Each row was made from one path, in order. Every step used is in the known rows, and no mark comes twice. Write each row's path.
Known rows
rigep gamo: [-23.8 -29.0  44.5  -3.3 -11.1  16.2  28.2  -0.4 -33.3  11.6  -6.9 -26.1
   0.6 -11.6  -0.7  -0.4   5.5  26.7  -3.9  17.1 -10.5 -14.4   6.3]
gidi gamo rigep: [-27.6 -27.5  35.5  -0.4 -38.8  -4.3  28.3   2.8 -10.5   7.1  -5.3 -13.3
   4.0  -9.0   4.7  18.4   0.8  32.2  -4.5  41.3  -8.3  -7.9  -9.8]
dokes rigep gamo gidi nilid funime: [ -9.3 -12.4  24.2  -3.2 -18.4  36.4  38.5  15.9 -21.2  -0.7  -8.4 -22.3
   0.8  23.3  -2.9  -5.6  -4.6  16.2   1.1  10.5  -4.0 -10.2   3.2]
rigep gamo gidi: [-21.7 -30.8  21.3 -11.0 -13.3  17.6  30.8  -7.9 -20.1  17.5 -13.8 -19.1
   2.8  -4.1   3.1  -8.4   2.0  21.3  -4.4   5.8  -3.5 -21.7  -2.1]
gidi nilid: [-15.0 -17.6  51.2  -8.8 -14.8  36.4  18.2  -9.3 -35.0  -5.6 -13.4 -24.3
  12.6  35.3  -4.4  -6.2  -9.7  27.8 -13.3  24.0 -10.3   4.6   1.8]
gidi gamo: [-24.1 -20.3  46.7   4.4 -16.5  -0.5  31.9 -11.3 -21.4   2.1  -2.1 -16.9
  17.5 -17.9  -2.5  17.1  -2.9  32.3  -9.0  26.1  -7.9  -3.3  -2.0]
dokes rigep: [ -7.0  -5.3  47.2   8.3 -23.5  15.1  13.6  12.3 -24.5 -13.7  -8.3  -9.9
   4.3  24.5  -3.0  13.0  13.0  11.8  -6.3  24.3  -0.2   4.2  -3.2]
funime gamo: [-17.2 -26.3  43.5 -10.6 -24.1   8.7  14.8 -13.4 -20.1  -2.4 -16.8 -13.9
   9.7 -20.9   2.8   7.1   5.0  32.8  -2.5  11.1  -4.5 -11.9   6.6]
rigep dokes nilid gamo kelo: [ -3.9 -19.3  60.3  25.6 -23.5  12.1   7.5 -16.8 -13.5   5.1  -8.7  -6.8
   4.4  -5.0   2.7   3.7  -4.4  19.3 -10.8  13.5  -7.1 -17.3  -8.4]
gamo rigep dokes gidi: [-19.5  -7.0  15.7   7.9 -39.1 -12.2   9.2   8.1   0.8   8.3  -6.1 -12.2
  -3.6  21.0   3.1   3.0   8.0  -3.0  -1.1  27.1  -3.7 -13.5  -8.5]
gamo gidi nilid dokes rigep: [  1.7  -2.3  20.8 -18.8 -20.2  23.4  16.0  -1.0  -8.1   1.2 -15.7 -11.4
  21.2  40.5   1.4 -10.3  -4.8  11.1  -2.7  10.1   2.2  -5.6  -8.4]
dokes gidi nilid gamo funime: [ -0.2 -11.9  30.7  15.0  -5.7  42.9  24.7  -8.4 -15.8   4.2   0.0 -26.2
  18.4  13.5  -1.3  -9.3 -15.8   8.9 -10.1  20.9  -7.0  -2.9  -0.4]
gamo rigep dokes: [-25.6 -24.3  38.3   8.6 -45.4 -19.9   5.2   1.0  -9.3   6.6 -15.6  -8.8
  -8.4  18.6   9.7   6.7   7.8  10.7   1.6  27.6  -6.8  -6.2  -6.6]
gamo rigep dokes gidi nilid: [-17.0  -4.9  13.1  -3.6 -40.3   7.9   8.9  13.3  -4.3   8.0 -10.1 -18.5
   1.0  36.9  -3.9  -3.8  -2.2   6.2  -0.1  30.5  -7.9  -8.3  -5.1]
dokes rigep gamo: [-13.5 -13.5  41.9   0.0 -22.5  21.8  24.1  26.1 -28.9   1.2  -9.8 -19.2
  -2.3   1.9  -6.3  10.5  13.3  21.0   4.2  23.2  -6.2  -4.2   4.4]
nilid gidi: [ -3.3 -17.1  33.4   0.3  -9.1   2.9  18.7 -21.1 -19.0 -12.9  -4.8  -9.1
   8.8  28.2   8.9   3.4   7.9  14.4 -16.3  21.9 -13.9 -14.9  -6.0]
funime gamo rigep dokes nilid gidi: [-11.6 -18.2  22.4 -10.6 -50.2   2.8   7.0   2.8  10.4   2.8 -25.0   0.2
   4.0  -3.6   4.5   1.8  10.5  31.4   5.7  21.6 -14.0 -30.3   2.9]
nilid funime gamo kelo: [ -9.5 -36.0  52.1  12.4 -15.1  -9.6  28.0 -27.3 -22.2  -6.7  -3.3 -20.9
  -7.2  -9.3  17.3   6.8  -2.2  29.8 -18.9   1.5  -7.1 -26.6  -6.1]
rigep dokes nilid gidi gamo kelo: [ -1.5 -10.5  34.3  17.0 -20.4  -5.4  24.0 -15.9  -3.5   5.9  -7.7  -5.8
  11.2   5.7  -1.5   6.4  -1.5  33.8 -12.1  16.1 -19.1 -28.5 -12.4]
nilid funime gamo: [-18.5 -26.7  51.9   8.6 -15.3  -3.2  27.2 -21.8 -21.4  -7.8  -4.7 -17.1
   3.7 -15.8  11.9   5.0  -0.8  18.4  -7.3   7.6  -4.4 -17.3   9.7]
dokes nilid funime: [-14.8 -15.0  63.7  22.7 -11.0  30.1  28.5 -14.2 -24.7  -2.8  -5.8 -15.6
  10.0  22.0   0.6  -7.9  -5.2   5.4 -20.7  17.0  -4.4 -17.4   2.7]

Which path is each row?
[ -9.5   1.0  22.8 -10.7  -7.2  41.3  20.6   0.9 -23.5  -2.2  -1.7 -27.5
  19.4  38.5 -13.3  -8.8  -7.6   8.2 -15.0  20.7  -2.9  -4.6  -0.4]	dokes gidi nilid
[-12.0 -29.3  48.2  -8.4 -36.3  40.3   9.4  -1.3 -17.5  -5.0  -7.9 -17.7
   5.1  17.3   6.4   2.8 -12.9  22.5  -6.6  40.7  -9.0   6.4  -3.2]	gidi nilid gamo rigep
[ -7.7 -19.2  61.6  40.5 -20.7  13.4  13.8 -17.2  -7.3  11.3 -16.3  -6.2
  11.2 -10.2   3.7  -4.3  -5.8  11.7   2.3  12.0 -10.4 -10.3   2.8]	rigep dokes nilid gamo funime
[ -8.3 -19.6  44.9  23.2 -19.0  15.6  33.1  19.3 -27.3   9.4 -15.3 -23.0
  -4.2   1.1   0.4   2.2  10.8  26.8   7.0  15.9  -9.7  -7.3   3.4]	dokes rigep gamo funime
[  0.9  -8.9  14.2 -32.7 -30.3  21.2  16.2   1.0   0.6   1.2 -22.6  -9.6
  22.8   1.3   0.2  -6.0  -1.1  30.2   9.0   3.3   2.0 -14.6   1.5]	funime gamo gidi nilid dokes rigep
[ -6.1  -2.3  37.4  13.4 -17.5   7.7  11.7 -12.3  -6.9  -1.7 -14.2  -1.9
  15.3  25.2  -3.3  -5.7   4.3  13.5  -4.7  15.0 -15.7 -20.7   0.9]	rigep dokes nilid gidi
[-16.3  -9.7   9.1 -19.5 -47.3  11.1   8.7  10.4   3.9   5.9 -16.8 -15.6
   5.8  -0.6  -3.6  -0.6  -0.2  26.0   9.8  19.9  -6.4 -17.7   4.7]	funime gamo rigep dokes gidi nilid
[-14.3 -29.2  20.1 -19.5 -22.7  10.3  15.9 -22.4  -7.7   1.8 -23.5  -6.7
  11.0 -14.7   5.6  -1.6   3.2  28.0  -4.1   0.5   4.4 -20.3  -1.1]	funime gamo gidi
[-16.0 -35.3  49.3   4.7 -37.1  12.5   7.8  -4.9 -10.8  -1.3  -3.1  -7.8
  -1.0  -8.2  16.2  13.8   0.2   8.0  -7.0  39.5  -3.7  -2.0  -8.5]	nilid gamo rigep
[ -4.8   4.0  24.0  -6.1  -2.7  -7.7  17.5  -6.6  -6.9   8.8   7.5 -18.4
  23.0   9.1   2.9  -3.5   5.3 -10.1  -8.9  11.3   0.3 -16.7  -4.8]	nilid dokes gidi
[ -4.7  -3.9  28.5  -4.5  -7.1  46.8  16.8  -2.8 -16.7  -3.6   6.6 -23.9
  19.8  14.3  -7.9  -3.0 -13.0   3.9 -12.4  26.4  -2.5  -2.1   1.8]	dokes gidi nilid gamo
[-16.6 -35.5  47.2  22.1  -8.0  10.8  37.3  -6.6 -30.1  23.3 -15.0 -30.1
  -2.5 -11.3   7.8  -8.0   1.7  30.8   1.0   9.7 -15.7 -14.5   4.5]	rigep gamo funime
[ -0.4  -5.4  27.4   8.5 -16.1  12.6  11.1  -9.5 -13.7   3.0   4.2 -20.5
   6.1  12.0  -3.5   1.4 -12.2   9.3 -10.8  13.1  -7.8 -11.5  -7.7]	rigep dokes gidi nilid gamo kelo
[-25.0 -27.7  32.0  -8.6 -51.7 -15.8   4.7   0.0  -1.8   4.6 -22.6  -6.4
  -4.4 -18.1   8.7   9.3  10.1  31.5   9.7  18.3  -8.1 -14.9   2.3]	funime gamo rigep dokes
[-16.6 -13.6  35.3  15.0 -25.3   4.1  21.6 -20.9   1.9   5.0 -19.7  -3.8
  10.3  -4.3   2.2 -11.5  -3.9  11.5   1.1  -6.0  -3.1 -29.5   7.2]	rigep dokes nilid funime gamo gidi
[ -7.8  -8.4  36.7   1.9 -12.6  28.0  31.0  -9.5  -7.3  -3.0  -6.4  -5.8
  24.9   6.6  -7.0   3.8  -0.9  31.6 -13.3  31.7 -16.5 -21.1  -3.0]	dokes nilid gidi gamo
[ -1.2 -14.7  38.4  22.8  -9.9  23.4  38.6 -14.5  -5.5   7.5 -12.3  -8.5
  22.7   7.0  -0.5  -4.1  -2.9  35.0 -13.1  25.2 -19.7 -23.6  -4.5]	dokes nilid gidi gamo funime
[-21.4   4.4  19.3  13.6 -15.2 -17.2  24.6  -3.1  -3.2   8.2   3.8 -16.5
  17.6 -15.2 -10.3  11.8  -1.7   8.1   1.3  17.4  -6.3 -10.6   0.4]	rigep dokes gidi gamo
[ -8.6 -17.2  29.5   1.1  -9.9  -5.9  32.6 -16.6 -12.7  -6.1   0.7  -8.9
  16.7  -0.2   3.7  13.9   0.7  28.6 -10.6  29.0 -17.1 -14.1  -6.1]	nilid gidi gamo
[-23.5 -28.6  39.4  13.2 -40.6 -24.0  18.5  -9.9  -3.9  -1.3 -10.3 -12.7
  -9.4 -11.8  17.5   7.9   1.6  15.7   5.4  13.0  -6.9 -21.0   6.9]	nilid funime gamo rigep dokes
[-12.8   6.3  20.2   1.4 -14.8  13.8  13.6  -1.5 -15.6   2.9  -5.3 -22.6
  14.4  28.0 -12.0  -6.8  -6.5   5.2  -2.4  14.1  -7.6  -5.3   3.5]	rigep dokes gidi nilid
[ -4.4 -21.5  40.8   4.5 -24.0  14.5  27.6  19.3 -32.9   2.9  -5.0 -23.3
 -11.6   6.7  -0.3  11.8  13.0  32.7  -5.8  16.4  -7.5 -14.6 -10.3]	dokes rigep gamo kelo
